Every row comes from one small tree of marks. The marks that hang from a mark follow it in brackets, in the order of their numbers. Every link used is in the known rows. Which tree was each row made from?
Known rows
K934{K308{K977{K727}}}: [-2.504  0.802 -2.292 -0.219 -2.870  0.017  1.541  0.914 -0.863  1.498
 -1.942  0.551 -2.343 -2.120 -0.906 -0.039 -0.580 -0.931  3.845  3.088
  2.666  2.908 -0.409  1.061  3.307 -1.319  0.112  0.277 -0.701 -4.733
  0.120  2.397 -2.429]
K934{K727{K165{K765}}}: [-1.103 -2.888  0.809  0.623  2.512  1.090  1.026  3.835 -1.044  0.365
  1.214 -0.833  2.544 -4.700  3.802  3.661 -0.978 -0.762 -0.042 -0.601
 -4.396 -3.166  2.680  2.528  1.259 -0.779 -1.049  4.038  0.486 -1.292
 -1.898 -3.883  0.744]
K308{K765 K977{K727}}: [-2.130  0.159 -4.306  0.001 -2.153 -0.440  0.897  2.104 -1.037 -0.212
  2.424 -1.588 -0.588 -2.596 -1.389  1.955  3.262 -1.369  2.330  3.103
  1.136  1.232 -1.764  1.311  1.112 -0.470 -1.354  1.044 -0.972 -2.896
  2.889  1.317 -0.267]
K955{K557}: [-0.809 -3.418 -0.553 -0.511 -1.294  1.935  2.503  0.702  0.299  1.765
 -0.779 -0.607 -0.039  0.694  0.420  1.409  2.006 -1.660  1.699 -0.855
  0.570  1.561 -0.090 -0.831  0.610 -0.044  0.932 -0.676 -1.175 -1.123
 -1.296  1.113 -3.415]
K308{K977}: [ 1.621 -1.135 -1.750  0.182 -2.426  0.579  2.507  1.808 -0.110  1.867
 -2.205 -2.187 -2.506 -0.435  1.009  0.521  2.428 -2.382  3.643  1.315
  3.543  1.357 -2.607  0.518  3.534  0.100  1.295  1.951 -1.428 -0.054
 -1.285  0.670 -2.883]
K977{K308{K765} K557{K955} K727}: [-1.643  0.854  1.328 -2.057 -2.431 -1.328 -0.337 -2.077 -0.909 -2.176
  0.462  0.427  0.825  0.221 -2.571 -2.982  1.179  2.140  0.352  1.030
 -0.275  1.178 -2.212 -1.457 -2.253  0.512 -1.075 -1.382  3.134 -0.223
  2.464 -0.093  2.567]
K308{K765 K977}: [ 1.855 -0.543 -3.772  0.253 -1.484 -0.026  1.174  2.102 -0.286  1.499
  3.305 -2.343 -0.771 -0.393  0.728  2.829  3.699 -1.759  1.386  2.431
  1.628  1.535 -2.123  1.364  1.615  0.523 -1.436  1.429 -1.217 -0.176
  2.142  1.149 -1.974]
K308{K977{K727}}: [-2.257 -0.599 -2.450  0.463 -2.655  0.132  1.357  1.642 -0.366  0.024
 -2.919 -0.778 -2.177 -2.408 -1.100  0.641  2.861 -1.817  4.627  2.026
  3.952  1.053 -1.938  0.366  3.404 -1.394  1.924  1.206 -1.666 -3.544
  0.500  1.484 -1.670]
K934{K308{K765}}: [ 1.130  0.100 -0.466 -0.111  0.191  0.568  1.535 -1.038 -0.910  2.681
  5.319 -0.975  1.584 -1.017  0.850  1.201 -0.367 -0.164 -0.893  2.592
 -0.859  1.428 -1.414  0.873 -0.765  0.594 -3.197 -1.308  0.115 -1.826
  0.421 -0.884 -3.290]
K977{K308 K557{K955}}: [ 2.826  0.121  4.385 -1.779 -1.939 -0.045  1.336 -1.714 -0.423 -0.539
 -4.838 -0.167 -0.819  2.356  0.543 -3.764  0.310  1.997  2.589  0.095
  2.249  1.024 -3.274 -2.204  0.107  0.862  1.686 -0.446  2.471  3.102
 -1.076 -0.650  0.320]
K727{K165{K765} K977{K308 K557{K955}}}: [-1.085 -0.790  1.875  1.858  2.566  0.083 -1.523 -2.302  1.409 -1.751
 -5.310  0.599 -1.837  2.908  2.605 -1.529 -1.775  3.176 -3.171 -3.551
 -1.829 -1.012  0.520  0.173 -2.039  0.142 -0.535  2.419  3.802  4.312
 -0.998 -0.916  2.700]
K977{K308}: [-2.075 -1.728  1.598  0.055 -0.826  1.036  1.525 -1.125 -0.364 -0.149
 -1.887 -1.065 -0.808 -0.434  0.712 -1.998  2.520 -1.571  2.211  0.874
  1.178  0.100 -2.264  0.330 -0.118 -0.124  0.576  2.457 -1.488  1.590
 -1.961 -2.338 -1.756]
K308{K765 K977{K557 K727{K165}}}: [ 0.726  0.013 -4.414 -1.414  0.386 -0.762 -1.646  1.489  0.764 -2.235
  1.045 -0.698  0.638  0.929 -2.814  0.706  0.027 -0.187 -1.623 -1.719
 -2.954 -0.197  0.347  1.135  2.792 -0.121  0.134 -1.342 -0.940 -0.942
  0.627  2.336  0.795]
K934{K308{K977} K727}: [ 0.426  0.005  0.604 -0.458 -2.989 -0.472  0.921  3.253 -1.547  3.941
  0.860  1.806 -2.393 -2.149  1.275  1.903 -1.787 -1.676  4.574  3.022
  2.768  0.504  0.747  0.744  3.493 -0.413  0.885  1.107 -1.162 -1.930
 -0.819  0.323 -2.637]
K934{K308 K727}: [ 1.009  0.213  3.496 -0.344 -0.644  0.167  2.540  1.159 -1.717  4.129
  1.512  1.349  1.234 -3.201  2.349  1.898 -2.268 -1.271  2.680  2.251
  1.647  0.051  1.218  0.322  0.324 -0.498  0.290  0.488 -1.900 -3.205
 -1.837 -0.927 -2.351]
K934{K308{K765 K977{K557}} K727{K165}}: [ 3.316  0.109 -1.100 -1.542 -0.264 -0.746 -2.193  2.864 -0.387  0.963
  5.031  1.188  0.230  0.209 -0.694  2.370 -3.651 -0.916 -0.578 -0.416
 -3.328  0.046  3.161  0.934  3.393  0.436 -1.036 -1.856  0.263 -0.729
  0.076  0.743 -0.695]
K727{K165{K765} K977{K308 K557}}: [-0.703 -0.191 -0.531  3.524  2.771  0.881 -2.152 -1.944  2.141 -2.395
 -2.858 -0.213 -0.035  3.628  0.907 -2.413 -0.572 -0.177 -3.337 -4.238
 -2.539 -2.472  2.400  0.905 -1.839  0.138 -0.388  2.125 -0.127  3.923
 -3.169 -1.237  1.554]
K977{K727}: [-2.129 -0.620  0.489 -0.648 -0.551  0.690  3.411 -0.382 -0.210  1.005
 -1.840 -0.737  1.270 -2.932 -0.086  0.385  1.786 -1.323  2.690  0.971
  1.995  0.577 -1.338  0.430 -0.084 -1.409  2.364  0.187 -2.197 -4.070
 -0.861  0.087 -1.175]

Write each row's tree
[-0.943  0.689  3.276 -2.367 -2.716 -0.427  1.547 -2.201 -0.584 -1.011
 -5.560  0.408 -0.859 -0.090 -1.979 -3.657  0.265  2.077  3.328  0.112
  2.595  1.018 -2.813 -1.722 -0.550 -0.464  1.938 -0.519  2.259 -0.116
  0.453  0.060  1.550] : K977{K308 K557{K955} K727}
[ 1.332  3.021 -4.323 -0.724 -3.273 -0.939 -1.467 -0.216 -1.640  0.741
  2.828  0.224 -0.422  0.781 -2.971 -1.444  0.043  0.596  1.348  2.295
  1.010  2.697 -0.016 -0.196  0.150 -0.178 -1.707 -3.911  0.270 -3.095
  2.163  3.443 -0.822] : K934{K308{K765 K977{K557 K727}}}
[-1.326  0.019 -2.904 -1.506 -1.205  0.278 -0.497  1.920 -1.321 -2.435
 -4.970 -0.731 -0.937 -1.343  0.997  0.002 -0.914  2.319  0.496 -1.342
 -2.498  0.709 -1.095  0.432  2.995 -1.326 -0.078  0.699  5.306 -1.609
  0.844  1.244  2.645] : K308{K977{K557{K955} K727{K165{K765}}}}
[-1.832  1.075 -1.803 -0.630 -1.404 -0.018 -0.914 -2.412 -0.766 -2.275
  2.107 -0.145  1.987  1.166 -3.960 -3.602  2.563 -0.021  0.639  0.622
 -1.026 -0.327 -0.383 -0.641 -2.892  0.460 -1.210 -1.826 -0.663  1.050
  0.832  0.195  1.534] : K977{K308{K765} K557 K727}
[-4.262 -0.084 -1.475  0.209  0.928  0.754 -1.849 -1.085  0.030 -4.119
 -2.663 -0.643  1.389  0.742 -1.552 -3.529 -0.532  1.703 -1.335 -2.695
 -5.468 -1.938  1.924  0.803 -0.320 -0.767 -0.660  1.136  1.783  0.212
 -2.370 -2.349  3.233] : K977{K308 K557 K727{K165{K765}}}
[ 1.636  1.552  2.406  1.434  0.555 -0.865 -1.195 -2.940  1.018 -0.222
 -0.026  0.857 -1.301  2.975  0.412 -2.483  1.560  1.650 -2.240 -0.609
  2.699  0.762 -2.232 -1.529 -4.282  1.912 -0.504 -0.686  1.420  3.952
  2.017  1.368  1.044] : K727{K977{K308{K765} K557{K955}}}
[-0.314  0.581  3.389  2.286  1.511  0.424  1.313 -0.122  0.427  4.703
  1.379  2.359 -0.749 -1.965  2.447  2.737 -1.577 -0.959  0.786  1.520
  4.725 -0.159  2.542  0.537 -2.025 -0.266  1.002 -0.086 -3.003 -2.333
 -1.353  0.499 -1.809] : K934{K308 K727{K977}}
[-2.516 -0.656 -1.043 -1.632  1.238 -0.196 -1.597 -1.534  0.497 -4.385
  1.451 -0.606  1.997  1.376 -3.800 -1.874  0.174  0.405 -3.661 -2.219
 -5.346 -0.887  0.966 -0.369 -0.340 -0.353 -0.554 -0.898 -0.252  1.051
  0.211 -1.778  1.767] : K977{K308{K765} K557 K727{K165}}
[ 1.235  1.246  0.058  2.457  1.757 -0.384 -1.538 -3.065  1.713 -0.385
  2.405 -0.118  0.316  4.018 -1.384 -2.087  2.970 -0.382 -1.755 -0.818
  2.067  0.243  0.122 -0.736 -4.192  1.358 -0.536 -1.012 -2.672  3.629
  0.040 -0.059  0.482] : K727{K977{K308{K765} K557}}
[ 4.650  2.507  0.979 -2.379 -2.811 -0.729 -0.543  2.430 -2.537  3.146
  3.321  1.628 -1.202 -0.536  0.527  1.196 -2.492  1.352  3.318  3.613
  1.307  1.720 -0.835 -0.526  1.334  1.363 -1.401 -2.635  3.270 -0.916
  2.663  2.241  0.618] : K934{K308{K765 K977{K557{K955}}} K727}
[ 0.799 -0.518  1.610 -0.811 -0.271  0.160  1.177  1.171 -2.047  3.700
  7.426  0.648  2.525 -3.623  1.089  2.288 -1.572 -0.870  0.736  3.663
 -0.968 -0.273  1.180  1.045 -1.415  0.539 -2.755 -0.258 -0.807 -2.353
  0.692 -0.887 -1.383] : K934{K308{K765} K727}
[-1.466 -1.397  0.793  0.685  1.799  1.302  0.131  2.179 -1.871  0.842
  2.381  0.074  1.820 -3.736  4.330  3.141 -4.365 -0.064 -1.170  0.416
 -5.909 -1.826  3.895  2.224  1.050 -1.031 -2.475  2.142  2.028 -2.438
 -1.974 -3.663 -0.846] : K934{K308 K727{K165{K765}}}
[ 0.622  0.173 -2.468 -2.719 -0.784 -1.227 -0.659  1.754 -0.538 -2.477
 -1.474  0.294  0.163  0.061 -0.819  1.425 -1.516  1.678 -1.296 -0.750
 -2.168  1.240 -2.001 -0.268  2.361 -0.559 -0.327 -1.462  2.893 -0.535
  3.268  1.616  2.011] : K308{K765 K977{K557{K955} K727{K165}}}
[ 0.835 -0.959  1.919  1.275  3.151  0.054 -1.637 -2.684  3.453 -1.839
 -4.065  0.845 -1.064  4.095 -1.317 -1.551 -0.764 -0.359 -3.098 -4.365
  0.170 -1.289  1.396 -1.470 -0.210  0.074  2.849  0.251 -3.317  3.747
 -3.436 -0.610 -0.756] : K727{K165 K977{K308 K557}}
[ 5.368  1.680 -3.940 -0.527 -1.609  0.084  0.133  1.501 -0.623  1.489
  2.301 -2.355  0.914  1.724 -0.981 -0.882  3.396 -1.495  1.731  0.951
  1.691  1.508 -1.679  0.261  1.361  1.189 -0.433 -1.532 -1.018  1.425
  0.167  2.680 -1.068] : K308{K765 K977{K557}}
[ 1.406  0.343  1.586  2.270  0.949  0.359 -0.226 -2.577  2.610 -0.062
 -2.985  0.434 -1.452  4.069 -0.934 -3.743  2.445 -0.574  0.418 -1.894
  4.192 -0.091  0.282 -1.041 -2.421  0.143  1.999 -0.238 -3.643  2.865
 -2.414  0.623 -0.582] : K727{K977{K308 K557}}
[ 0.431 -0.396  2.252 -2.783  1.398 -0.974  1.611 -0.367  0.739 -1.575
 -5.030 -0.080  1.932 -0.989  0.304  0.189 -2.916  2.078 -1.490 -2.491
 -1.409 -0.219 -1.473 -1.750  1.662 -1.192  3.367 -2.717  1.752 -1.868
 -1.133  0.271  0.974] : K977{K557{K955} K727{K165}}
[-3.315 -1.837 -3.979 -0.711  0.178  0.072 -0.324  3.091  0.201 -2.501
  1.762 -1.604 -0.321 -1.965 -1.644  3.258  0.497 -1.677 -1.288  0.380
 -2.551 -0.152  0.365  1.788  2.595 -0.435 -0.952  1.830 -1.417 -2.448
  1.645 -0.317 -0.219] : K308{K765 K977{K727{K165}}}
[-3.893 -0.388  0.706 -0.909  0.281  0.442 -1.398 -0.973 -0.795 -3.766
 -4.583 -0.095 -0.040 -0.299  0.244 -3.261 -2.566  3.622 -1.109 -1.573
 -5.200 -0.888  0.092 -0.371 -0.314 -1.217 -0.693  1.390  5.699  0.587
 -0.774 -1.761  3.180] : K977{K308 K557{K955} K727{K165{K765}}}
[-2.322 -1.190  1.762 -2.428  0.770 -0.763 -0.988 -1.798  0.252 -4.300
 -0.609  0.486  0.502  0.914 -2.367 -1.627 -1.206  2.716 -3.015 -1.798
 -4.933 -0.409 -0.841 -1.574 -0.381  0.916 -0.759 -0.500  3.535  0.708
  2.085 -1.579  2.727] : K977{K308{K765} K557{K955} K727{K165}}
[-1.479  0.351  1.067 -0.647 -1.367 -0.034  0.643 -2.248  0.171 -1.843
 -3.371 -0.167  0.758  1.542 -3.294 -4.642  1.434  0.354  2.241 -0.787
  1.669  0.703 -0.123 -1.393 -0.498 -0.918  1.869 -0.399 -1.573  0.264
 -1.575  0.467  0.694] : K977{K308 K557 K727}
[ 0.981  0.980  1.639  1.520  1.352 -0.075 -1.845 -0.729  1.449  0.413
  3.666  1.462  0.783  1.810 -1.305 -0.425  1.631 -0.643  0.166 -0.120
  1.970 -1.903  2.812 -0.904 -3.631  0.950 -0.356 -0.076 -3.135  3.200
  0.112 -0.808  2.087] : K934{K727{K977{K308{K765} K557}}}
[ 5.612  1.485 -1.685 -2.100 -2.257 -0.668  0.330  1.329 -1.434  1.395
  0.326 -1.697 -0.962  1.497  0.719 -0.535  1.715  0.039  2.036  1.068
  2.666  2.101 -3.972 -0.800  1.502  1.239 -0.593 -1.398  3.429  1.632
  2.655  2.947  0.202] : K308{K765 K977{K557{K955}}}
[ 3.652  2.123  3.486  0.072  0.856 -0.972 -0.547 -0.986 -0.479  4.018
  3.777  2.561  1.217 -0.294  1.697  2.180 -3.053  1.995 -0.300  0.884
  2.893  0.497  0.907 -1.141 -4.217  0.917 -1.429 -3.697  1.673 -1.072
  2.375  1.979  0.871] : K934{K308{K765} K727{K977{K557{K955}}}}
[-3.250 -0.778  2.005  2.801  1.799  0.136 -1.124 -0.094  0.437  1.487
  4.392  1.296 -0.464 -1.057 -0.110  1.697  2.298 -1.435 -0.164  1.812
  2.551 -2.390  1.786  0.474 -3.691  0.883 -1.064  2.866 -3.040  2.057
  1.445 -2.288  1.064] : K934{K727{K977{K308{K765}}}}
[ 0.656 -1.037  2.489  0.408  2.898 -0.733 -1.988 -2.274  2.312 -2.582
 -0.519  0.693 -0.900  3.929  0.146 -0.295 -1.068  2.451 -5.289 -2.390
 -1.233 -0.545 -0.351 -0.642 -2.140  0.938 -0.899  0.332  1.352  4.567
  1.415 -1.193  1.529] : K727{K165 K977{K308{K765} K557{K955}}}
[ 5.443  1.303  0.727 -2.375 -2.656 -0.520  1.896  1.279 -0.123  1.725
 -5.017 -0.605 -2.337  1.249  2.067 -1.119  1.026  0.563  4.232 -0.122
  3.753  2.029 -3.997 -1.110  3.027  0.144  2.391 -0.638  2.158  1.020
  0.180  3.223 -0.320] : K308{K977{K557{K955}}}
[-4.116 -3.536  3.792  2.117  2.789  0.192 -0.485  0.295  2.909 -0.542
 -1.125  2.644 -1.618 -0.473  1.788  2.628 -1.265 -1.543 -2.145 -1.861
  0.361 -3.986  3.114  0.327 -0.216 -0.252  2.392  3.800 -3.513  1.887
 -2.414 -3.856  0.274] : K934{K727{K165 K977{K308}}}
[-3.354 -2.092 -2.831 -0.979 -0.502 -0.037  1.835  2.115  0.976 -1.195
 -3.217 -0.456 -1.968 -2.503 -0.981  1.908  0.712 -1.109  0.594 -0.540
 -0.341  0.093 -0.042  1.232  5.061 -1.462  2.123  2.066 -1.631 -2.878
 -0.382 -0.189 -1.015] : K308{K977{K727{K165}}}
[ 0.299 -0.803  4.208  0.234  2.622 -0.223 -0.972 -2.889  3.136 -1.580
 -6.240  1.647 -1.515  3.374  0.822 -1.215 -2.442  1.745 -3.160 -3.676
  1.068 -0.528 -0.684 -1.265 -1.008 -0.366  2.334  0.372  0.730  4.028
 -1.221 -0.433  0.175] : K727{K165 K977{K308 K557{K955}}}
[-3.700 -2.614  0.462  2.352  3.699  0.315 -1.408 -1.448  2.117 -2.260
  1.901  0.028 -0.528  1.353  0.741  1.915  0.825 -0.603 -6.024 -1.469
 -2.429 -1.717  0.415  1.299 -1.540  1.303 -1.677  2.727 -2.911  3.542
  0.423 -2.933 -0.798] : K727{K165 K977{K308{K765}}}
[ 1.837  2.035 -2.636 -1.859 -2.912 -1.214  0.264  0.780 -1.712 -0.380
 -0.373 -0.994 -0.556 -0.829 -1.737  0.057  1.777  0.965  2.266  1.979
  1.864  1.595 -3.213 -0.608  0.880 -0.086 -0.384 -2.147  2.931 -1.111
  3.769  2.907  1.968] : K308{K765 K977{K557{K955} K727}}
[ 1.713 -0.784  2.653  1.447  2.730  0.028 -0.531  1.567  1.189  0.910
 -2.552  1.298  1.455 -0.897  4.615  2.502 -2.885  1.400 -1.798 -2.421
 -0.735 -2.683  2.078  0.042 -1.349 -0.653  0.868  1.084  2.777  0.930
 -1.104 -0.550  2.898] : K934{K727{K165{K765} K977{K557{K955}}}}
[ 1.322  2.634 -4.614 -0.755 -2.392 -0.189 -0.186  0.572 -0.981 -0.532
  1.617 -1.375  0.789  0.629 -3.667 -0.751  2.700 -0.925  2.317  1.403
  1.638  1.303 -1.252 -0.125  1.081 -0.206 -0.022 -2.288 -0.583 -1.463
  1.945  3.749  1.186] : K308{K765 K977{K557 K727}}
[ 2.230  0.661 -0.645 -0.692 -0.538  0.223 -0.411 -2.044 -0.100 -1.520
  2.661 -1.093  1.798  2.396 -2.434 -3.340  3.302 -0.129  0.324 -0.632
 -0.850  0.313 -1.336 -0.851 -2.079  1.240 -1.290 -0.909 -0.315  3.303
 -0.663 -0.694 -0.310] : K977{K308{K765} K557}
[ 0.618  0.744  0.890  2.796  3.414  0.533 -1.648  0.567  0.701  1.818
  1.281  1.198  1.500 -0.416  3.008  1.354 -4.709  0.413 -2.391 -1.831
 -3.201 -1.992  5.185  1.167 -1.636 -0.906 -0.691 -0.610  0.358 -0.632
 -3.485 -0.248  0.772] : K934{K308 K727{K165{K765} K977{K557}}}
[ 2.228 -0.055 -1.556  3.419  4.035  1.231 -0.827 -0.488  1.736 -0.246
 -1.295 -0.959  2.359  2.185  2.795 -0.018 -0.675 -0.117 -3.923 -4.347
 -1.957 -1.660  2.000  0.766 -1.747 -0.894  0.313 -0.045 -0.483  1.301
 -3.508  0.231  0.588] : K727{K165{K765} K977{K557}}
[-2.543 -0.526  0.106  3.399  1.880  0.055 -0.026 -2.501  1.499  0.339
  2.646 -0.258 -1.526  1.218 -0.132 -0.093  3.553 -1.144 -2.066  1.238
  2.044 -0.177 -0.195  1.070 -3.796  0.815 -1.669  2.625 -2.012  2.631
  0.963 -1.063 -1.154] : K727{K977{K308{K765}}}
[ 5.478  2.354 -1.959 -0.903 -2.550 -0.219  0.542  0.142 -0.280  2.636
 -1.957 -0.394 -1.447  1.991 -0.006 -1.799 -0.315 -0.840  3.537  0.583
  2.506  3.332 -0.358 -0.284  2.958  0.526  1.469 -2.149 -0.271 -0.263
 -1.595  3.332 -3.013] : K934{K308{K977{K557}}}
[-3.027  1.004 -4.075  0.548 -2.321 -0.409  0.442  1.173 -1.838  1.187
  3.259  0.332 -1.298 -2.163 -1.414  0.878 -0.061  0.065  1.769  3.889
  0.406  2.633 -0.538  1.280  1.661 -0.013 -2.745 -0.482 -0.237 -4.409
  2.805  1.442 -1.657] : K934{K308{K765 K977{K727}}}
[-1.070 -2.787  3.340 -1.566  1.347  0.527  0.959  1.385  0.163  1.782
  1.159  1.231  1.264 -3.121  2.285  3.304 -4.470 -1.256 -0.803 -0.179
 -2.813 -1.554  2.824  0.381  2.941 -0.668  0.519  0.602 -1.800 -2.059
 -2.945 -3.017 -2.498] : K934{K308 K727{K165}}
[-1.142 -1.398  1.925  2.073  4.132 -0.041 -1.152  0.528  0.789  1.892
  5.478  1.804  1.294 -1.550  2.140  5.139 -4.169 -0.449 -4.247 -0.014
 -1.891 -1.993  3.432  0.819 -1.528  0.101 -2.250 -0.028 -2.500 -1.680
  0.107 -2.146 -1.388] : K934{K308{K765} K727{K165 K977}}
